Each row was made from one small tree. Brackets hold a mark, then the marks that hang from it, in the order of their numbers. Every link used is in the known rows. Write each row's tree.
In the rows, zero is written as 128.
Known rows:
[z9 [z418 [z150 z56 z654 z878]] z760]: [128  99 139 124 105 173 116 158 126 114 151 141 139 139 171  97 143 132
 186  82 125 191 132 127  86  51 128  86 123  84]
[z654 [z150 [z9 z418 z760] z55] z878]: [132 109 181 131 119 163 109 168 149 129 185 127  92 149 152 120 122 155
 123 124 160 107 156 155 106  65 119 127 134 108]
[z55 z150]: [138 125 125 114 117 106 141  99 129 116 122 101 112 116 153 104 120 119
 142 153 117 111 145 116 138 110 120 123 137 127]
[z150 z55 [z56 z418] z273 z654 [z760 z9] z878]: [168 153 210 205 180 162 216 163 133  89 106 129 195 152 135 182 122 148
 177 112 159 142 141 119 121  39  94 100 172  78]
[z760 [z9 [z150 z55 z56 z273 z654 z878] z418]]: [160 136 199 173 158 159 176 165 120 115 128 143 158 147 154 177 118 180
 163  73 156 115 137 126 117  18 118 134 123  49]
[z56 [z150 z55 z273 z760]]: [150 147 160 159 178 153 177 156 129 134 126 130 150 129 107 140  99 139
 159 114 149 112 136 107 120  84  80 109 146   7]
[z878 [z150 z9] z654]: [ 95 149 156 112 125 118 144  99  98 132 127 121 130  87 158 117 127 143
 110 130  94 166 172 115 142 101 189 141 143 155]
[z273 [z150 [z878 z654]]]: [ 99 137 128 150 124 153 130 149 130 120 128 130 171 104 168  81 105 139
 161 108 127 122 160 103 117  88 119  79 149 114]
[z760 z9]: [126 127 145 145 130 111 148 118 118 101 112 128 134 122 132 109 105 132
 125 138 129 141 164 125 141 130 146 163 138 164]
[z55 [z150 z9 z654]]: [149 134 181 131 108 124 167  88 120 103  95 108 126 110 158 137 144 102
 134 172  91 126 138 111 124  67 132 110 132 143]
[z418 [z56 [z150 z9 z55 z273 z760 [z878 z654]]]]: [137 141 197 187 180 173 183 208 103 106  89 142 150 127 161 149 109 167
 145 117 149 159 149 112 133  56 129 101 162  28]
[z9 [z150 z273 z760] z418]: [162 123 148 131 158 150 151 154 143 171 170 145 118 142 121 160 118 171
 150  82 120  86 122 114 128  98 100 146 136  26]
[z878 [z654 [z150 z55 z56 z273]]]: [132 167 167 149 148 165 140 135 128 140 130 126 125 125 142 138 113 138
 119  94 146  93 171 145 126  64 135 111 148  69]
[z418 [z56 [z150 z9 z760 [z878 z654]]]]: [126 124 186 160 160 159 160 192  95 108  95 138 137 125 184 126 130 145
 152 130 130 171 157 104 153  83 154  91 163  90]
[z55 [z150 [z56 z418]]]: [155 123 154 118 139 109 142  96 109  94 152  93 109 126 162 117 148 101
 127 129 122 112 153 122 172  94 127 134 170 154]
[z418 z150]: [128 114 124 127 107 141 118 140 127 108 129 131 121 106 128  84 111 123
 139 124 123 155 152 137 118 123 134 114 133 132]
[z654 [z150 [z9 [z418 z56] z760] z55 z273] z878]: [134 109 196 156 131 166 111 206 137 128 162 141  78 161 146 141 115 173
  82 144 148 105 147 156 109  73 118 166 137  79]
[z56 z150]: [120 127 146 125 140 121 132 127 104 132 136 128 124 116 134 104 124 125
 128 128 135 123 145 114 142 115 120 132 138  99]
[z654 z878]: [111 121 135 141 120 143 117 152 151 138 141 125 128 139 132 137 128 149
  96 167 141 119 132 133 138 129 116 133 137 140]
[z878 [z654 [z150 [z9 z418] z55 z56 z273 z760]]]: [152 159 213 151 168 192 165 153 136 130 155 130 118 135 149 158 117 140
 137  73 129 104 170 137 143  29 143 101 166  51]
[z878 [z654 [z150 z55]]]: [117 154 144 127 123 146 117 137 139 145 139 120 117 117 149  99 105 151
 150 106 148  93 169 141 121  85 141 102 140  92]
[z9 z760]: [127 113 104 117 123 123 116 128 124 135 137 130 121 139 134 112 132 123
 142 118 126 152 125 121 102 132 122 133 116 111]
[z150 [z56 [z418 z9]] z273 z654 z760]: [172 153 225 166 143 152 171 135 122 131 121 140 150 147 123 167 147 122
 108 140  96 137 124 123 158  74 114 121 168  87]
[z654 z150 z878]: [116 129 157 140 109 145 111 150 159 148 149 127 109 140 139 126 117 140
 103 172 150  74 158 152 126 117 112 114 143 146]
[z654 [z150 z55 z56 z273 z878]]: [152 151 175 171 161 170 167 162 139 109 116 137 143 151 140 168 116 127
 152  97 183  88 140 166  94  57  95  70 133  74]
[z55 [z150 z56 z273 [z654 z878] z760]]: [155 144 177 162 137 159 181 131 163 140 109 107 152 146 145 179 136 123
 121 194 102 103 132  99 143  61  83  95 157  70]
[z760 [z9 [z150 z55 z56 z878]]]: [166 128 169 164 165 140 162 172 111  80 107 135 149 149 162 148 122 146
 172  74 181 130 148 135 140  69 135 102 118 114]

Write each row's tree:
[126 128 152 134 124 133 167 102 121  96 100 104 133 103 194 113 126 136
 147 141 120 150 166 120 130  69 152  99 152 148]  [z55 [z150 z9 [z878 z654]]]
[172 131 185 138 122 138 136 130 102 155 108 158 121 154 142 158 154 126
 105 114  94 138 119 126 122  80 129 138 102  59]  [z418 [z9 [z150 z56 z273 z654] z760]]
[145 140 163 161 154 151 209 113 140 113  91 113 152 113 172 148 110 138
 157 141 115 139 158 111 117  62 121  89 167  87]  [z55 [z150 z9 z273 z760 [z878 z654]]]
[169 143 217 174 143 167 200 128 151 117  96 109 146 140 151 199 145 104
 105 197  96 119 139 106 142  46 100  92 159 104]  [z55 [z150 z9 z56 z273 [z654 z878] z760]]
[150 168 173 155 165 177 160 153 147 146 128 126 137 137 137 151 108 134
 151  94 140  92 165 132 130  62 121  79 159  40]  [z878 [z654 [z150 z55 z56 z273 z760]]]
[186 138 206 158 181 169 173 162 118  77 143 118 142 144 131 172 154 105
 148  88 146 145 131 128 162  72 126  90 167 125]  [z150 z9 z55 [z56 z418] z760]
[156 140 203 181 158 192 201 176 154 113 118 141 175 144 131 194 121 164
 179 105 137 140 103 124  84  17  94  80 137  31]  [z150 [z9 z418] z55 z273 z654 z760 z878]
[135 127 151 152 122 175 134 163 112 102 103 143 142 127 160  78 102 157
 142  81 137 216 163 153 100  58 146  96 134  54]  [z418 [z9 z760] [z150 z55 z56 z273 [z878 z654]]]
[154 162 218 133 139 137 162 149 109 121 135 123 152 132 135 128 144 132
 155 128 103 150 135 113 172  50 141  91 156  93]  [z878 [z150 z55 [z56 [z418 z9]] z654 z760]]
[117 119 196 163 138 134 140 198  96  94 117 135 139 134 170  98 106 186
 166 125 154 147 151 109 139  42 135 146 138  68]  [z760 [z9 [z418 [z56 [z150 z55 z654 z878]]]]]
[142 153 213 158 159 148 166 168 127 128 155 122 142 142 120 147 120 162
  93 152 130 134 150 131 179  75 115 133 182  86]  [z654 [z878 [z150 z55 [z56 [z418 z9]] z273 z760]]]
[107 143 164 163 143 120 188 136 141 139 122 126 160 124 119 139  85 167
 110 186 121 133 177 107 140 120 122 166 163 114]  [z654 [z878 [z150 z273 [z760 z9]]]]
[156 151 200 166 150 155 167 138 133 111 114 138 120 125 118 160 108 121
 114 123 151  87 151 163  96  73 113 113 134 103]  [z654 [z150 z9 z55 z273]]
[132 123 162 143 109 147 117 156 147 170 138 135 135 140 142 161 147 164
 114 161 127  91 123 118 126  96 109 122 115 102]  [z9 [z150 [z654 z878]]]
[109 153 162 151 153 144 151 154 128 135 138 119 147 131 121 166 123 156
  86 149 145 124 141 131 137  82 116 138 140  85]  [z654 [z878 [z150 z55 z56 z273]]]
[167 119 182 167 121 148 133 209 110 139  86 166 128 164 156 146 131 184
 142 124 136 144  99 136  87  64 114 121  92  21]  [z418 [z9 [z150 z55 z273 z654 z878] z760] z56]
[154 137 158 152 155 160 151 169 130 104 135 132 160 131 136 120 126  78
 165 105 112 107 140  91 155  97  99  61 149 102]  [z273 [z150 z56 z760]]
[152 144 141 178 169 172 189 179 160 118 104 136 175 147 121 168 102 157
 188 107 168 127 107 128  86  79  76  71 139  35]  [z150 z55 z273 z760 z878]
[155 106 169 171 145 166 168 161 118  76 138 136 141 122 139 116 113 144
 159  90 169 184 153 156  63  69 102 114 153 100]  [z56 [z418 [z150 [z9 z760] z55 z273 z878]]]
[143 120 155 113 114 137 113 139 128 167 166 138 116 133 145 141 146 166
 148  99 109  96 118 113 126  76 128 137 112  72]  [z9 [z150 z654] z418]
[126 117 148 141 106 178 128 178 145 110 145 133 149 120 150  96 109 174
 197  95 148 157 127 138  83  34 117  75 125  67]  [z9 [z418 [z150 z55 z654 z878]]]
[142  95 114  94 125 123  96 140 120 163 188 137  94 147 150 113 136 162
 154  68 127 117 125 119 117 110 125 160 107  69]  [z9 z150 z418 z760]
[155 117 142 151 143 180 157 180 141  87 112 136 155 137 148 122 124 111
 195  97 148 173 139 135 119  89 118  36 145 105]  [z418 [z150 z56 z760 z878]]
[160 148 209 158 158 163 184 151 118 112 106 130 158 122 129 151 133 115
 173 132 127 136 132  98 124  45 105  73 137  55]  [z56 [z150 z9 z55 z654 z760]]
[165 122 174 135 121 163 137 166 121  93 109 141 123 132 134  89 117 103
 137 119 103 180 149 139 167 104 149  77 144 120]  [z418 z9 [z150 z56 z760]]
[161 131 171 141 124 124 138 136 111 150 115 155 110 131 123 137 120 154
  89 123 115 108 132 144 137 118 126 155 120  85]  [z418 [z9 [z150 z273]]]
[151 148 161 155 146 151 164 137 157 152 129 140 127 138 116 152 104 119
 147 135 133  73 148 137 105 109  94 102 148  73]  [z654 [z150 z273 z760]]
[146 114 178 131  88 143 109 148 114 108 142 131 123 119 134  56 122 143
 152 124 117 186 147 142 105  74 129 120 140 102]  [z56 [z418 [z9 z760] [z150 z55 z654]]]
[143 146 159 176 147 168 191 151 161 144  93 141 187 147 126 182 123 146
 176 143 129 130 106 113  78  74  82  76 136  48]  [z150 z273 z654 z760 z878]
[127 115 197 168 117 134 121 193 125 154 139 150 109 145 149 155 116 213
  73 168 112 103 149 117 152  91 134 220 135  88]  [z760 [z9 [z150 z273 [z654 z878]] [z418 z56]]]
[134 122 186 156 136 136 124 211  88  92  90 145 119 140 158  92 111 161
 129 133 159 152 130 141 153  82 133 106 132  77]  [z418 z9 [z56 [z150 z55 z878]]]
[158 134 190 160 163 166 170 180 144  86 146 130 139 160 163 126  97 144
 207  75 177 105 168 143 138  41 122  77 152  90]  [z654 [z150 z55 z56 [z760 [z9 z418]] z878]]
[129 151 191 166 160 159 191 162 148 130 124 124 155 125 114 177 109 158
 114 165 131 129 143 121 119  78 111 113 152  84]  [z654 [z878 [z150 z9 z55 z273 z760]]]
